Known rows, with every step that occurs
gekogel > gigozu > budized > repi: [-0.54  0.09 -0.39  0.32  3.73 -1.81 -1.02  2.07  0.14 -1.85  0.29  0.33
 -1.10  1.55  0.61 -0.37 -0.49 -5.46  1.11  1.30]
repi > gekogel: [ 0.20  0.27  2.69  0.24  0.41 -0.38  0.86  1.52 -1.14 -0.58 -3.36 -1.00
 -0.02 -0.37 -0.31  1.13  1.23  3.39 -0.48 -1.22]
repi > budized: [ 0.71  0.32  0.70  0.03  0.42 -0.70  1.28  1.21  2.48 -1.51 -0.05 -1.39
  1.73 -0.10 -0.80  1.35  0.19 -0.53  0.19  0.79]
sukogiz > gigozu > budized > repi > vuden: [ 3.78 -0.68 -4.26 -0.01 -0.50  0.89 -0.57 -3.40  0.04 -3.42  2.39  0.02
  2.42  1.35 -1.48 -0.92 -0.71 -1.52  1.12  4.04]
gekogel > gigozu: [-2.57  0.32 -0.53 -0.05  2.54 -1.37  1.93  1.50 -1.40  0.13  0.79 -1.49
 -1.42  0.59  1.47  0.96  2.55 -2.28 -0.38  0.45]
budized > dubaz > sukogiz: [-1.91  0.30 -2.74  0.70 -0.66  0.56  0.29 -0.34 -0.14  2.22 -2.31 -0.10
  0.24 -1.20  0.65  0.72 -1.11  2.41 -1.07 -3.30]
dubaz > sukogiz: [-0.74  0.60 -3.20  0.97  0.27  2.10  1.78 -1.19 -2.55  0.18 -1.11 -1.18
 -0.73 -0.37  1.05  1.74 -1.58 -0.04 -0.65 -2.05]
vuden > dubaz > sukogiz > gigozu > budized: [ 0.60  1.13  0.91 -0.04 -1.95  4.45  0.93 -0.86 -4.79  0.69  0.96 -0.60
 -1.68  0.19  0.87  0.28 -1.28 -1.13 -0.72 -0.58]
budized > dubaz: [-1.96  0.35  0.31 -0.36  0.08 -1.36 -1.12  1.34  0.36  1.86 -1.71 -0.36
  1.40 -1.01 -0.01  0.42  2.31  2.84 -0.36 -1.60]
dubaz > vuden > repi > budized: [-0.32 -0.25  2.13 -0.43  0.86  0.23 -0.66  2.00  2.56 -0.33  2.82 -0.62
 -0.14 -0.29 -0.32  1.78 -1.18 -1.02  0.10  0.00]
vuden > dubaz > sukogiz > gigozu: [-1.61  0.89 -0.48  0.00 -2.71  2.75  2.55 -0.65 -4.39  0.95 -0.69 -0.70
 -1.38 -0.53  1.14  0.87  0.84  0.05 -1.44 -2.26]
budized > repi > vuden > dubaz > sukogiz: [-1.24 -1.19 -1.05  0.90 -2.10 -1.44  1.41 -3.68  0.35 -0.13 -2.23  1.58
  0.74 -1.21 -0.61 -0.89 -1.43 -0.37 -0.75 -1.40]
repi > gekogel > gigozu > budized > dubaz: [-0.58 -0.03  3.89 -0.05  1.15 -1.64 -0.57  3.04  1.28  1.29 -2.02  0.26
 -1.77  0.36  0.27 -0.86 -0.07  2.58 -0.34 -0.38]
gigozu > budized > repi: [ 1.28  0.52  0.24  0.40  2.39 -0.50 -2.91  1.25 -0.55 -1.92 -0.52  0.40
  1.05  0.75 -0.51  0.13 -1.19 -3.08  1.30  0.48]
gigozu > sukogiz: [ 1.38  1.00  0.83 -0.74  1.11  0.01  2.51 -0.60 -0.75  0.45 -1.79 -0.40
 -0.84  0.17  1.01  0.18  3.70 -0.31  0.78  0.90]
sukogiz > gigozu > budized > dubaz > vuden: [ 1.20  0.60 -3.30 -1.15 -0.93  3.08 -2.96  2.64 -0.56  2.99  5.12 -1.45
  0.09 -0.14  0.44  0.80  0.45  2.40  1.11  0.39]
budized > repi > gekogel: [ 0.02 -0.17  1.24  0.73  0.77 -2.66 -0.22  2.08  0.88 -2.12 -5.45  0.72
  0.80 -0.06 -0.90  0.28  0.38  1.56  0.05 -1.88]
gekogel > gigozu > budized > dubaz > vuden: [-1.21  0.01 -1.28 -0.70  1.75 -0.21 -2.24  4.08  1.26  4.14  5.08 -1.02
 -2.05 -0.12  1.45  0.47  0.08  0.18  0.83  0.03]
repi > vuden > dubaz: [-1.19 -0.66  3.40 -0.39 -1.69 -1.33  1.11 -2.36 -0.94  1.05  0.15 -0.39
  1.03 -1.31 -0.75 -0.33  3.04  1.89 -0.73  0.89]

Rows
[ 0.52 -1.19 -3.03  0.44  0.31 -2.29  0.08 -3.10  1.58 -2.31 -0.35  0.33
  2.65 -0.09 -1.36 -0.35  0.63 -0.22  0.46  1.42] => budized > repi > vuden
[-0.93 -1.21  2.93 -0.12  0.73 -3.40 -0.18 -1.25  0.87 -0.61  1.32  1.37
 -0.54  0.50 -0.37 -2.06  0.54 -3.54  0.43  2.52] => gekogel > gigozu > budized > repi > vuden > dubaz
[-0.38  0.01 -2.12  0.70 -1.54 -0.06  1.28  0.35  4.14  0.80 -2.52 -0.02
  1.46 -1.00 -0.39  0.70 -2.91  1.77 -0.80 -2.39] => repi > budized > dubaz > sukogiz
[ 0.18  0.34  0.54 -1.25 -0.35  2.92 -3.90  1.46 -0.99  1.71  4.81  0.16
 -1.00  0.19  0.30  0.09 -0.27  1.16  0.31  0.15] => sukogiz > gigozu > budized > dubaz > vuden > repi
[ 1.06  0.88 -0.70 -0.67 -0.58  1.63 -1.96  0.83 -1.19  0.54  1.75 -0.66
  0.96  0.41 -0.06  0.03  1.05  1.57  0.42  0.89] => sukogiz > gigozu > budized > dubaz
[-0.33  0.61  0.01 -0.75  2.47 -1.37  4.21  0.43 -0.30  0.62 -0.64 -0.42
 -2.85  0.93  2.16 -0.38  4.26 -2.67  0.57  1.65] => gekogel > gigozu > sukogiz
[-1.26 -1.13  2.19  0.00 -1.28 -3.51 -0.30 -2.18  0.88 -0.36 -1.33  1.29
  1.82 -1.07 -1.32 -1.19  2.08  0.28 -0.11  0.22] => budized > repi > vuden > dubaz
[ 0.78 -0.87  3.83 -0.03 -0.61 -2.00 -1.75 -2.13  0.44 -0.88  0.62  1.47
  1.53 -0.36 -1.51 -1.66  0.00 -1.17  0.63  1.70] => gigozu > budized > repi > vuden > dubaz
[ 2.39  0.65 -5.75  0.84  0.20  3.39 -0.22 -0.79 -2.10 -2.60  0.23  0.20
 -0.04  1.42  0.29  0.26 -3.78 -3.20  0.66  0.21] => dubaz > sukogiz > gigozu > budized > repi
[ 0.09  0.28 -0.57 -0.79  0.40  1.35 -3.99  3.44  0.64  4.10  3.93 -0.89
  0.06 -0.93  0.27  1.01 -0.46  2.63  1.14 -0.93] => gigozu > budized > dubaz > vuden
[ 0.60 -0.20  1.18 -0.02  1.85 -3.95  3.67  2.20  2.37 -1.44 -5.89  1.80
 -2.52  1.11  1.01 -1.58  2.57 -1.55  0.65 -0.25] => budized > repi > gekogel > gigozu > sukogiz
[-0.86  0.58 -5.52  0.23 -2.17  2.45  1.26 -0.84 -1.09  0.99 -0.99 -0.63
  0.19 -0.42  0.73  0.66 -0.32  2.73 -1.08 -2.34] => budized > dubaz > sukogiz > gigozu
[ 2.82 -0.95 -1.50  0.39  1.02 -0.67 -1.63 -2.90  1.08 -2.49  1.41  0.55
  2.30  0.62 -1.54 -0.82 -1.56 -1.26  1.32  2.99] => gigozu > budized > repi > vuden
[ 1.70 -0.61  0.87 -0.50 -1.84 -0.38 -0.97 -2.66 -0.57 -1.93  1.72  1.00
  1.48  0.43 -1.34 -1.66  0.82 -1.42  0.59  2.85] => sukogiz > gigozu > budized > repi > vuden > dubaz
[-0.90 -0.27  3.89 -0.18  0.67  0.78 -0.89  2.25 -0.79  0.61 -0.33 -0.15
 -2.01 -0.56  0.04  1.42 -0.11  2.94 -0.61 -2.10] => dubaz > vuden > repi > gekogel
[-0.39  0.00 -0.96  0.10 -2.20  1.80  1.42 -1.40  2.51 -1.58 -1.92  0.93
  0.39  0.04 -0.40  0.04 -2.75  0.57 -1.50 -1.38] => vuden > repi > budized > dubaz > sukogiz > gigozu
[ 2.11 -0.24 -0.72  0.07 -3.16  4.23  1.90 -5.10 -3.18  0.15  3.14 -0.42
 -0.52  0.08 -0.15 -0.71 -1.93  0.40 -0.77  1.62] => repi > vuden > dubaz > sukogiz > gigozu > budized
[-1.76  0.26  1.54 -0.37  2.06 -1.43 -1.34  2.02  0.62  1.71  0.77 -0.25
 -1.16  0.45  0.81 -0.39  0.77 -0.75  0.20  0.60] => gekogel > gigozu > budized > dubaz
[-1.61 -0.25  4.80 -0.28  0.13 -2.12 -1.31  0.49  4.38 -0.98 -2.52  1.23
  1.45 -0.57 -1.22 -0.17 -0.08  0.90 -0.75 -0.89] => vuden > repi > budized > dubaz
[ 0.67  0.21  3.51  0.27  2.23 -0.16  0.86  2.33 -0.85 -0.64 -0.58 -0.77
 -2.58  1.25  0.60  0.05 -0.44 -0.40 -0.15  1.09] => repi > gekogel > gigozu > budized
[-0.19 -0.91 -3.71  0.47 -3.39  0.52  2.40 -3.95 -0.91 -1.16 -0.72  1.16
  0.70 -0.44 -0.40 -1.03 -0.56 -0.26 -0.95 -0.35] => budized > repi > vuden > dubaz > sukogiz > gigozu
[ 0.46  0.53 -1.07  0.58 -0.05  2.26 -1.47 -0.58 -0.58  2.07 -0.52  0.07
 -0.16 -0.42  0.42  0.26 -3.29  1.20 -0.25 -1.81] => gigozu > budized > dubaz > sukogiz
